Every row comes from one small tree of marks. The marks that hang from a mark follow it in brackets, in the order of their numbers. Every link used is in the known rows. Which tree was each row made from?
Known rows
K913[K52 K521 K782 K843[K11 K592] K871]: [ 0.93 -0.08  0.39 -1.92 -1.14 -2.23 -1.47  2.17  2.10  1.33 -0.46 -0.92
  0.77  0.19 -3.17  5.42 -2.04  1.12  1.12 -1.94 -1.15 -3.40  0.26 -0.33
  1.09  0.88]
K521[K913[K843]]: [ 0.62 -0.43 -0.62  2.84 -1.76  1.18  0.68 -0.27 -0.17  0.37  1.98  2.69
 -0.35 -0.11 -0.27 -1.08 -0.46  0.21 -0.22 -1.89  0.99  1.77  0.59 -0.73
  0.21 -0.35]
K72[K913[K871]]: [-0.09  1.07 -0.55  1.42  1.05  1.01  2.12 -0.14 -2.78  0.24 -1.14  0.11
 -1.54  3.33  1.59 -0.31  0.76  0.94 -1.01  1.18  1.03  0.17  1.23  0.04
  0.64 -0.70]
K549[K521[K843[K11]] K913[K871]]: [-0.43  1.92 -1.12  2.69  0.73  0.62 -3.77  0.88 -3.41  0.77  1.14 -3.50
 -0.48 -1.41  3.03 -2.27  1.80  0.91 -0.58 -0.46 -1.73 -2.04  0.54 -3.56
  1.80 -1.32]
K756[K521[K913[K843[K72] K871]]]: [-1.59  1.20  0.70  1.95 -1.14 -1.04 -0.79 -0.72  0.24 -2.30  3.34  2.17
  0.89 -1.13  0.98 -0.75 -1.53  0.25  1.62 -2.56 -0.57  0.55  1.25 -1.60
 -2.02 -1.56]
K72[K913[K52 K521 K782 K843]]: [ 1.07  0.35 -2.77 -2.55  0.38  0.58  1.77  0.56  1.05  2.01 -1.58  1.66
  1.45  1.61 -1.76  1.47 -2.54 -1.06 -0.17 -1.84 -0.01 -0.69  0.09 -0.28
  1.50  2.51]
K606[K782 K913[K521 K843]]: [-0.68  1.08 -1.20  0.07 -1.22 -0.56  0.26 -0.79  2.19  0.76 -2.11  0.25
 -2.09  2.26 -3.64 -1.73 -1.13 -2.64  1.87 -0.61 -0.32  0.90 -0.53 -1.19
 -0.90 -0.07]
K606[K782]: [-0.20  0.40  0.13  0.36 -2.35  0.52  2.06 -0.80  2.43  0.12 -1.00  1.91
 -2.36  0.32 -1.01 -2.51 -0.19 -1.05 -0.42  2.35  0.16  0.70 -0.45  2.55
 -2.18 -0.66]
K543[K871]: [ 0.48 -1.04  1.27  1.10 -1.11  0.38 -1.49 -1.03 -2.03 -0.86  1.14 -0.99
 -2.32 -1.96  2.27  0.65  1.50  1.23 -0.16  2.84  0.55 -0.94  0.08  3.20
 -1.16 -2.16]
K592[K543[K871]]: [ 0.12 -2.26 -0.59 -0.69 -1.29  1.36 -1.89 -1.41 -4.25 -1.74  0.28 -2.82
 -0.81 -1.72  2.20  1.43  0.37  0.79  0.22  3.17  1.88 -1.60 -0.15  3.10
 -0.15 -2.29]
K606[K782 K913[K52 K843]]: [ 0.85  1.70 -1.99  0.33 -3.04 -0.96  2.39 -0.20  3.11  2.42 -0.94  2.08
  0.53  1.03 -4.30 -0.48 -0.78 -2.67 -0.62 -1.37  0.36  2.76 -2.16 -0.48
 -0.27  0.69]
K549[K521[K843] K913]: [-0.39  1.17 -1.29  1.64  0.98  1.83 -2.36 -0.04 -2.18  0.40  1.09 -1.71
  0.01 -2.50  3.23 -2.74  1.30 -0.17 -0.78  0.22 -1.09 -1.07 -0.45 -2.56
  0.52  0.15]
K756[K521[K913[K782]]]: [-0.68  0.92  1.16 -2.15 -0.86 -0.90  0.11 -0.64  2.04 -2.66  2.41  0.87
  0.00 -2.14  1.05 -1.76 -2.00 -0.48 -1.19 -0.70 -0.60  0.97  1.00  0.50
 -1.43 -0.35]
K521[K549 K913[K52 K782 K843 K871]]: [ 0.79 -0.12 -2.27  0.88 -1.85 -0.34  0.62  3.76  0.00  2.04  1.38  1.27
  1.35 -1.63 -4.32  0.67 -2.05  1.61 -0.25 -6.98 -0.46 -0.38 -0.37 -2.03
  3.09  0.30]
K521[K549 K843[K72[K913[K52 K871]]]]: [-1.01 -1.50 -0.30  1.48  2.30  0.93 -0.74 -0.17 -0.61  0.41 -0.13  0.41
  1.52 -0.80  1.10 -1.11  1.36 -0.12  0.13  0.12  0.36  1.06 -0.77 -0.72
  0.65  0.28]
K913[K521 K871]: [-2.34  1.11  1.75  0.90  1.61  0.95 -1.33  0.18 -1.87 -1.30 -0.67 -1.09
 -2.91  1.89  0.10  0.56 -0.69  1.13  2.99  1.36 -0.80 -2.41  1.64 -0.14
 -1.12 -1.53]
K843[K592]: [-0.02 -1.80  3.64 -0.25  0.26  0.23  0.66 -1.49  0.13 -2.02 -0.68 -0.01
 -1.33 -0.57  1.58  1.59  1.77  1.11 -0.98  4.65  1.99  0.67 -0.22  3.20
 -2.05  0.10]
K521[K843]: [-0.59 -0.61  0.59  1.85  0.41  1.27 -0.49 -2.15  2.49  0.06  1.88  0.62
 -0.81 -0.26  3.03 -0.95  1.14 -0.96 -1.12  3.35 -0.06  1.22 -0.33  0.48
 -1.90 -0.21]
K913[K52 K782 K843 K871]: [ 1.70  1.18 -2.77  0.70 -2.76 -0.68  2.81  2.49  3.01  3.03  2.38  2.35
  1.34  0.51 -2.87  4.41 -2.28  0.92  0.19 -4.18 -1.29 -1.34 -1.00 -0.23
 -0.01  0.49]
K606[K782 K913[K521[K843] K871]]: [-1.50  2.38  0.00  0.74 -0.10 -0.85 -0.36  0.14  2.17  0.62 -2.13 -2.18
 -4.11  2.62 -1.62 -1.41 -0.44 -2.14  0.75  0.62 -0.95 -0.36 -0.10 -2.58
 -0.73 -0.95]
K72[K913[K52 K782 K843[K11 K592] K871]]: [ 2.61  0.06 -1.68 -0.84 -1.16 -1.49  1.95  1.45  0.40  2.34 -0.98  0.20
  1.39  1.98 -1.08  3.64 -0.26  0.94 -2.40 -1.45  0.77 -0.64  0.12 -0.10
  2.35  1.20]
K549[K521]: [-0.68  0.11  1.15  1.17  1.09  1.17 -0.31 -0.29 -1.75  0.05  0.68 -0.55
 -0.18 -0.26  1.39 -2.96  1.68  0.70  0.90  1.94 -0.69 -0.12  0.13  1.12
 -0.04 -0.56]
K843[K11 K72 K913[K521[K549] K871]]: [-1.86 -1.66  5.13 -0.96  3.09 -0.82 -2.24 -1.21 -3.95 -3.81 -3.14 -1.47
 -0.46  1.55  0.24 -1.82  2.98  1.07  2.82  2.78  0.45 -0.01  1.90  1.63
 -0.93 -0.96]
K549[K521[K843[K72] K913[K782]]]: [ 1.10 -0.82  0.36  1.33  0.58  0.93  0.25  1.06  1.27  0.91  2.11 -0.37
 -0.66 -1.87  2.53 -2.66  0.90 -0.19 -0.35 -0.76 -0.99  0.39  0.01 -1.02
  0.70  0.33]
K521[K549 K843]: [-1.77 -2.00  0.37  1.38  1.52  1.11 -2.26 -1.31  0.92 -0.33  0.93 -0.39
  0.32 -1.66  1.07 -2.64  1.45 -0.33 -0.25  1.57 -0.32  0.95 -0.68  0.07
 -0.38 -0.21]
K606[K782 K913[K52 K521 K843[K11] K871]]: [-0.39  2.64 -1.29  0.20 -2.00 -1.97 -0.81  0.85  1.28  2.12 -2.12 -0.62
 -0.55  2.33 -5.16 -0.04 -1.34 -1.95  1.36 -2.07 -0.85  0.14 -0.49 -2.30
  1.16 -0.48]
K549[K521 K913[K52 K782 K843[K72]]]: [ 2.05  0.67 -3.20 -0.55 -0.94  0.94  0.76  2.10 -1.08  1.85  1.27  1.22
  2.84 -3.34 -0.90  0.71 -1.05  0.17  0.86 -4.34 -1.27 -1.03 -1.67 -0.97
  0.92  1.55]

Which tree is each row?
[-2.38 -0.88  3.86 -2.04  2.80  0.47 -0.79 -1.62 -2.12 -3.27 -3.28 -0.40
 -0.54  1.10 -0.07 -2.51  1.59  0.11  1.05  2.96  0.71 -0.21  1.03  1.27
 -1.56  0.96]
K843[K913[K521[K549]]]
[ 1.00 -1.66  1.23  0.17  1.92  0.28  0.40 -0.03  0.97  0.45 -0.01 -1.35
 -0.23 -0.72  3.64 -0.84  2.26  0.08 -0.65  2.28 -0.11 -0.47 -0.43  0.27
 -0.04  1.09]
K549[K521[K843[K72[K913[K782]] K592]]]
[-1.57 -0.62  2.61 -0.84  1.41 -1.11 -1.23 -3.11  2.40 -3.21  1.27  0.44
  1.25 -1.65  4.56 -0.28  0.62 -1.18 -0.70  3.54  0.47  1.02  0.20  0.37
 -3.33  0.30]
K756[K521[K843[K72[K913] K592]]]
[-0.04 -0.51 -0.60  4.52 -0.96  0.54  1.28 -0.10 -0.39  0.35  2.33  2.74
 -0.30  1.62  0.09  1.98  0.31  1.42  3.44 -1.54 -0.20 -0.07  0.20  0.09
 -2.31 -1.72]
K913[K843[K72] K871]
[-2.50  0.77  1.44 -1.67  0.06 -0.78 -2.24 -0.40 -0.58 -2.62  1.41  1.00
  2.96 -3.95 -0.88 -2.99 -1.57 -0.33 -0.47 -1.63 -0.13  1.40  0.22 -0.36
  0.29 -0.15]
K756[K521[K549 K913[K52]]]
[-0.38  0.71 -0.30 -0.86 -1.81 -1.12 -0.06 -0.58  2.79 -1.67  3.25  1.92
  1.00 -1.81  0.27 -1.13 -2.52 -0.55 -0.34 -2.58 -0.90  0.67  0.78 -0.63
 -1.44 -0.18]
K756[K521[K913[K782 K843]]]
[ 0.87 -3.71  5.08 -0.65  0.73 -0.45 -0.84 -2.40 -0.86 -2.99 -0.77 -0.23
 -0.41 -1.15  2.09  0.97  3.34  1.00  0.23  5.84  2.30  2.31  0.20  4.96
 -1.74 -0.86]
K843[K11 K72 K592]
[ 0.16  3.13 -0.34  0.21 -2.04 -1.16  2.66  1.06  1.36  1.59 -1.72 -0.02
 -1.69  1.66 -3.50 -0.10 -0.28 -1.44 -1.04 -0.37  0.21  1.61 -1.47 -0.44
 -0.02 -0.58]
K606[K782 K913[K52 K871]]
[ 1.29  1.87  0.00 -1.53 -0.07 -0.84  2.87  1.45  0.82  1.04  0.06 -1.17
 -0.78  1.39 -2.16  2.58 -0.29 -0.19 -1.36 -1.01 -0.02  1.67 -1.13  0.23
  0.79  0.12]
K606[K913[K52 K782 K871]]
[-0.13 -1.65 -0.83  0.13  1.95  0.56  0.22  0.59  0.71  0.78 -0.01  0.22
  1.15 -0.93  0.64 -0.45  0.70 -0.16 -0.37 -0.77 -0.15  0.64 -0.93 -0.33
  0.81  0.70]
K521[K549 K843[K72[K913[K52 K782 K871]]]]
[ 0.29  1.68 -1.60 -1.87  1.50  0.28  1.15  1.50  1.02  1.89 -1.53 -0.76
 -0.61  1.99  0.29  1.82 -1.85 -0.55 -1.32 -0.56 -0.70 -1.98  0.56 -1.66
  1.68  1.58]
K72[K913[K52 K521[K843] K782 K871]]
[-0.04 -0.49  0.58  3.61 -1.40 -0.57  0.46  0.20  0.15  0.21  1.24  0.90
 -0.80  1.46  0.11  3.55  0.70  2.22  1.20 -0.29  0.53 -1.47  0.20 -0.36
 -1.64 -0.98]
K913[K843[K592] K871]
[-1.06  1.37  0.64 -1.47 -0.08 -0.20  0.57 -0.81  1.26 -0.46 -3.19 -1.06
 -3.37  1.88 -2.68 -2.54 -0.51 -2.54  0.82  1.76  0.06  1.22 -0.30  0.16
 -0.88 -0.27]
K606[K782 K913[K521]]
[ 1.98  1.28 -3.55  0.12 -1.15 -0.09  3.58  1.77  0.69  3.05  0.00  1.87
  1.16  2.50 -1.34  2.73 -1.56  0.43 -1.46 -3.18  0.05 -0.61 -0.15 -0.81
  1.69  1.26]
K72[K913[K52 K782 K843 K871]]
[ 1.95  0.41 -1.53 -2.88  0.18  0.77  3.81  0.42  0.63  1.45 -1.29  1.30
  0.77  0.96 -0.22  0.80 -0.84 -0.56 -3.04  0.53  0.98  1.23 -0.42  1.91
  1.34  1.94]
K72[K913[K52 K782]]
[-2.62 -0.38  1.50 -0.29  0.52 -1.34 -5.02 -1.72  0.77 -2.63  2.32 -0.96
  1.94 -3.53  1.65 -4.65 -0.01 -0.94 -1.15 -0.12 -0.89  1.51  1.04 -1.62
  0.43 -1.06]
K756[K521[K549 K843[K11] K913]]
[-1.82 -0.75 -0.36 -0.66  3.40  1.52 -1.76 -1.16 -1.63 -0.37 -2.53 -1.12
 -0.46  1.33  1.20 -2.69  0.20 -0.87  0.06  1.73  0.36 -0.28  0.99 -1.03
  1.33  0.89]
K72[K913[K521[K549 K843]]]
[ 1.09 -0.58  0.81 -2.32  1.54 -0.12  0.35  0.20 -1.58 -0.22 -1.84 -0.36
  0.15  1.29 -0.15  0.75  0.06  0.06  0.68  1.12  0.25  0.44  1.08  1.98
  1.43 -0.03]
K843[K11 K72[K913[K52 K521 K782 K871]]]
[ 2.11 -2.32 -1.44  0.26 -1.44  0.57  3.06 -0.27  3.38  0.52  2.30  3.28
  0.21  0.02 -0.64  1.84 -0.83  0.05  1.74 -1.47 -0.43  0.98 -0.77  2.58
 -2.33  0.33]
K913[K782 K843[K72]]
[ 0.68 -4.81  3.58 -1.97  0.33  0.18 -1.56 -2.66 -2.97 -3.64 -1.36 -2.12
  0.55 -1.27  2.19  1.92  2.62  0.81  0.48  6.10  3.34  1.41 -0.04  4.92
 -0.87 -1.23]
K843[K11 K72 K592[K543]]
[ 2.10  0.67 -2.24  0.24 -2.90 -1.49  0.97  2.03  2.51  3.00  2.18  1.22
  1.89  0.51 -2.91  3.60 -1.46  0.93 -0.28 -3.32 -1.44 -0.84 -0.43  0.22
  1.21 -0.12]
K913[K52 K782 K843[K11] K871]
[ 1.23  0.45 -0.93  2.28 -1.16 -0.33 -0.47  2.41 -1.02  1.92  1.98 -1.05
 -0.46  0.15 -0.39 -1.94  0.24  1.54  0.34 -3.55 -1.54 -1.14  1.06 -1.91
  2.70 -0.96]
K549[K521[K913[K782 K843[K11] K871]]]
[ 0.72  0.97 -0.82 -0.96  0.51 -0.81  1.36  1.39  1.10  1.07 -0.10 -0.06
  0.12  1.65 -3.36  3.64 -1.69 -0.75  2.60 -3.21 -0.72  0.34 -0.85 -1.32
  0.19  0.55]
K606[K913[K52 K521 K782 K843[K72] K871]]
[-3.44 -0.14  2.59 -1.26  1.61 -1.38 -2.78 -2.83  1.74 -3.63  0.98 -0.17
  2.24 -2.00  2.43 -3.48  0.87 -1.14 -0.58  1.93 -0.84  0.66  0.21 -0.59
 -2.70  0.25]
K756[K521[K549 K843[K913]]]
[ 1.16 -1.62 -0.29  0.65  0.01 -0.17  0.23 -1.81 -1.21  0.33 -1.35  0.56
  0.76  2.18  1.10  0.19  1.58  0.27 -1.56  1.88  1.95  1.22  0.74  0.75
  1.03  0.53]
K72[K913[K843[K11 K592]]]
[-0.31  3.23 -1.25  1.12  0.17  1.08 -0.95  2.39 -4.83  0.99  0.20 -1.25
  1.00 -2.03  0.27 -0.32  0.16  1.47  0.01 -2.10 -0.94 -2.14 -0.48 -2.28
  1.76 -0.20]
K549[K521 K913[K52 K871]]
[ 2.12 -1.50 -2.39 -0.79 -0.96 -0.80  1.22  0.64 -1.26  0.93 -1.31 -1.85
 -0.07  2.93  0.30  2.99 -0.04  1.29 -1.45 -0.54  1.34 -1.47  0.85 -0.03
  2.19 -0.02]
K72[K913[K782 K843[K11 K592[K543]] K871]]
[-0.94 -2.56 -1.69 -0.37 -0.01  1.36 -2.37 -0.26 -4.27 -1.72 -1.07 -1.19
  1.55 -2.76 -1.08  0.15  0.11  1.14  0.68 -1.19  1.60 -0.73 -0.88 -0.15
  0.85 -0.11]
K521[K549[K913[K843[K592[K543]]]]]
[-1.02  2.07 -0.23 -0.71  1.90  0.90  0.56  0.61 -2.86  0.63 -2.55 -0.01
 -0.24  2.55 -0.21  0.85 -1.04  0.17  0.08  0.51  0.55 -1.18  1.08 -0.89
  1.59  0.62]
K72[K913[K52 K521 K871]]
[ 0.72 -0.02  0.03 -3.55  0.75  0.89 -0.73  0.66  1.01 -0.83 -1.02 -0.40
  0.02 -3.58  0.61  3.06 -1.68 -0.82 -0.81  0.19  0.04 -1.43 -1.13 -0.14
 -0.75  2.20]
K549[K913[K52 K521[K843[K72 K592]] K782]]
[ 0.09  0.02  1.41  0.21  1.25  0.10  0.22 -0.38  1.61  0.32  0.52 -1.22
 -0.09  0.04  2.98 -2.71  2.33 -0.34 -1.23  2.04 -1.22 -0.57 -0.13 -0.37
 -0.70  1.10]
K549[K521[K843[K913[K782]]]]
